Known rows, with every step that occurs
bikir, sula, koga, bufak, kotor: +1.88,-0.77,-0.75,+1.99,-0.28,+0.65,-5.90,-0.03,+0.51,-2.19,-1.08,+0.94,-2.83,-0.93,-1.12,-1.83
sula, koga, bufak, bisuz, rozar: -0.79,+0.06,-0.46,+2.37,+1.96,+1.69,-4.42,+1.32,+1.72,-0.17,+3.44,+1.33,-2.10,-0.91,-1.71,-0.47
rozar, kotor, bufak: -1.54,+0.01,-0.14,+1.37,-0.27,+0.13,-1.19,+0.30,-0.52,-0.46,-0.87,-0.05,-1.29,-1.63,+1.05,-1.17
sula, koga, bufak, bisuz, rozar, kotor: -1.58,-0.36,-1.33,+2.47,+1.60,+0.82,-4.64,+0.69,+1.08,-0.61,+2.77,+1.47,-3.05,-2.65,-1.36,-1.22
sula, koga: +0.63,-0.28,-1.09,+0.68,+0.41,+0.49,-1.67,+0.15,+0.22,-0.76,+1.01,+0.00,-0.52,-0.22,+0.55,+0.09
kotor, bufak, bisuz, rozar, bikir, sula: -0.47,+0.00,+0.20,+2.81,+0.54,+1.95,-4.12,+1.32,+0.54,-0.37,+3.46,+0.83,-3.02,+0.03,-3.24,-1.99
bisuz, rozar, kotor, bufak, koga: -3.00,+0.11,-1.21,+1.34,+0.40,-1.60,-3.83,+0.53,+0.49,-0.91,+0.43,+0.27,-3.37,-2.66,-0.53,-2.19
bufak, koga, bikir: -1.96,-0.60,-0.95,+1.99,+0.66,-1.21,-3.57,+0.30,+0.58,-0.70,-0.23,-0.24,-2.54,-0.34,-0.53,-2.00
koga, bikir: -0.83,-0.22,-0.33,+1.18,+0.61,+0.65,-1.91,-0.05,+0.07,-0.04,-0.08,-0.34,-1.69,+0.21,-0.32,-1.13
bisuz, rozar, kotor, bufak, koga, bikir: -3.84,-0.13,-1.57,+2.46,+1.03,-0.98,-5.64,+0.59,+0.54,-0.86,+0.42,-0.07,-4.96,-2.52,-0.85,-3.37
sula, koga, bikir, bisuz: -0.49,-0.22,-0.92,+3.26,+1.44,+1.82,-3.73,+0.40,+1.31,-0.80,+1.28,+0.04,-2.90,+0.69,+0.01,-1.48
bisuz, rozar, bikir: -1.29,+0.15,-1.45,-0.06,+0.95,+1.16,-1.98,-0.21,+0.24,+0.54,+2.49,-0.12,-2.44,-0.03,-2.55,-1.35
bikir, bisuz, rozar, kotor, bufak: -2.33,+0.71,-0.05,+1.89,+0.83,+0.84,-2.37,+0.55,+1.04,-0.28,+0.91,+0.56,-3.27,-1.28,-0.58,-1.60
koga, bufak: -0.19,+0.21,+0.03,+1.05,+0.55,+1.42,-1.94,+0.51,+1.02,+0.22,-0.21,+0.44,-0.77,+0.27,-0.37,-0.81
rozar, bikir, sula: +1.45,-0.45,-1.04,+1.04,-0.38,+1.12,-2.40,-0.29,-0.12,-0.64,+0.78,+0.00,-1.82,+0.97,-2.07,-1.71
sula, koga, bufak, bisuz: -0.35,-0.54,-0.07,+3.26,+1.29,+1.67,-3.46,+1.40,+1.27,-0.53,+2.09,+1.18,-0.89,-0.44,-0.29,-0.38

Rows
+1.61,-0.21,-2.53,+0.76,+0.67,+1.63,-4.96,-0.22,+0.50,-1.13,+3.25,+0.26,-3.57,+0.31,-2.99,-1.77 -> bisuz, rozar, bikir, sula, koga
-1.72,-0.38,-1.50,+3.16,+2.23,+2.80,-5.53,+1.19,+1.49,+0.03,+4.68,+0.89,-3.32,-0.46,-2.84,-1.68 -> sula, koga, bufak, bisuz, rozar, bikir
-2.32,-0.41,+0.73,+2.95,-0.01,-0.02,-1.15,+1.10,-0.40,-0.43,+0.53,+0.52,-0.91,-2.25,+0.59,-0.90 -> rozar, kotor, bufak, bisuz
-3.34,+0.29,-0.62,+2.65,+0.84,-1.12,-3.99,+0.92,+1.53,-1.00,+0.75,+0.60,-4.18,-1.93,-0.81,-2.58 -> bikir, bisuz, rozar, kotor, bufak, koga
-1.85,+0.28,+1.22,+1.93,+1.03,+0.81,-1.67,+1.64,+0.64,+0.41,+2.57,+0.79,-1.12,-1.02,-1.14,-0.24 -> kotor, bufak, bisuz, rozar
-3.70,-0.40,-0.62,+4.74,+0.79,-0.43,-4.95,+0.94,+1.13,-1.28,-0.75,+0.05,-4.55,-1.29,+0.32,-3.54 -> rozar, kotor, bufak, koga, bikir, bisuz
+2.96,-0.28,-1.08,+0.84,-0.27,+0.41,-3.00,-0.02,+0.36,-1.57,+0.64,+0.52,-1.17,+0.25,-0.42,-0.47 -> bikir, sula, koga
-1.94,-0.23,-0.32,+0.71,+0.69,-1.15,-1.04,-0.01,-0.14,-0.17,+1.96,+0.99,-1.88,-2.77,-1.50,-0.51 -> bufak, bisuz, rozar, kotor
+0.06,-0.42,-0.88,+3.54,+0.89,+2.39,-5.69,+1.48,+0.77,-1.07,+4.33,+0.84,-3.50,-0.20,-2.75,-1.82 -> kotor, bufak, bisuz, rozar, bikir, sula, koga
-0.27,-0.49,-1.52,+1.84,+1.02,+1.16,-3.52,+0.13,+0.24,-0.72,+0.93,-0.23,-2.09,-0.09,+0.29,-1.13 -> sula, koga, bikir
-1.08,-0.63,-1.21,+3.59,-0.42,-1.03,-6.12,+0.55,+0.19,-2.11,-1.39,+0.10,-4.37,-1.56,-0.35,-3.69 -> rozar, kotor, bufak, koga, bikir, sula
-2.43,+0.26,-1.45,+3.68,+1.81,+1.89,-5.89,+0.64,+1.33,-0.96,+1.79,+0.23,-5.44,-1.37,-0.38,-2.80 -> sula, koga, bikir, bisuz, rozar, kotor, bufak
+2.77,+0.01,-1.03,+1.86,+0.26,+1.77,-4.95,+0.52,+1.36,-1.43,+0.55,+0.84,-1.93,+0.62,-0.79,-1.30 -> bikir, sula, koga, bufak
-3.35,+0.37,-0.10,+3.78,+1.85,+0.53,-5.52,+1.50,+2.21,-0.43,+1.45,+0.21,-4.74,+0.10,-1.41,-2.98 -> kotor, bufak, koga, bikir, bisuz, rozar
+0.85,-0.21,-1.36,+2.63,+0.91,+0.65,-5.95,+0.55,+1.19,-1.59,+2.42,+1.83,-3.76,-2.12,-2.42,-1.73 -> bikir, sula, koga, bufak, bisuz, rozar, kotor
-3.46,-0.09,-1.67,+2.60,+1.43,-1.41,-4.83,-0.10,+1.40,-1.03,+0.77,+0.39,-5.55,-1.75,-1.84,-3.27 -> bufak, koga, bikir, bisuz, rozar, kotor
-2.22,-0.41,-0.36,+3.39,+1.00,-0.56,-3.75,+0.59,+1.62,-0.83,+0.07,+0.05,-3.26,+0.44,-0.77,-2.38 -> bufak, koga, bikir, bisuz
-1.23,-0.24,-0.43,+2.24,+0.70,+1.70,-1.35,+0.14,+0.87,+0.06,+1.49,-0.10,-1.92,+1.23,-1.39,-1.58 -> rozar, bikir, bisuz
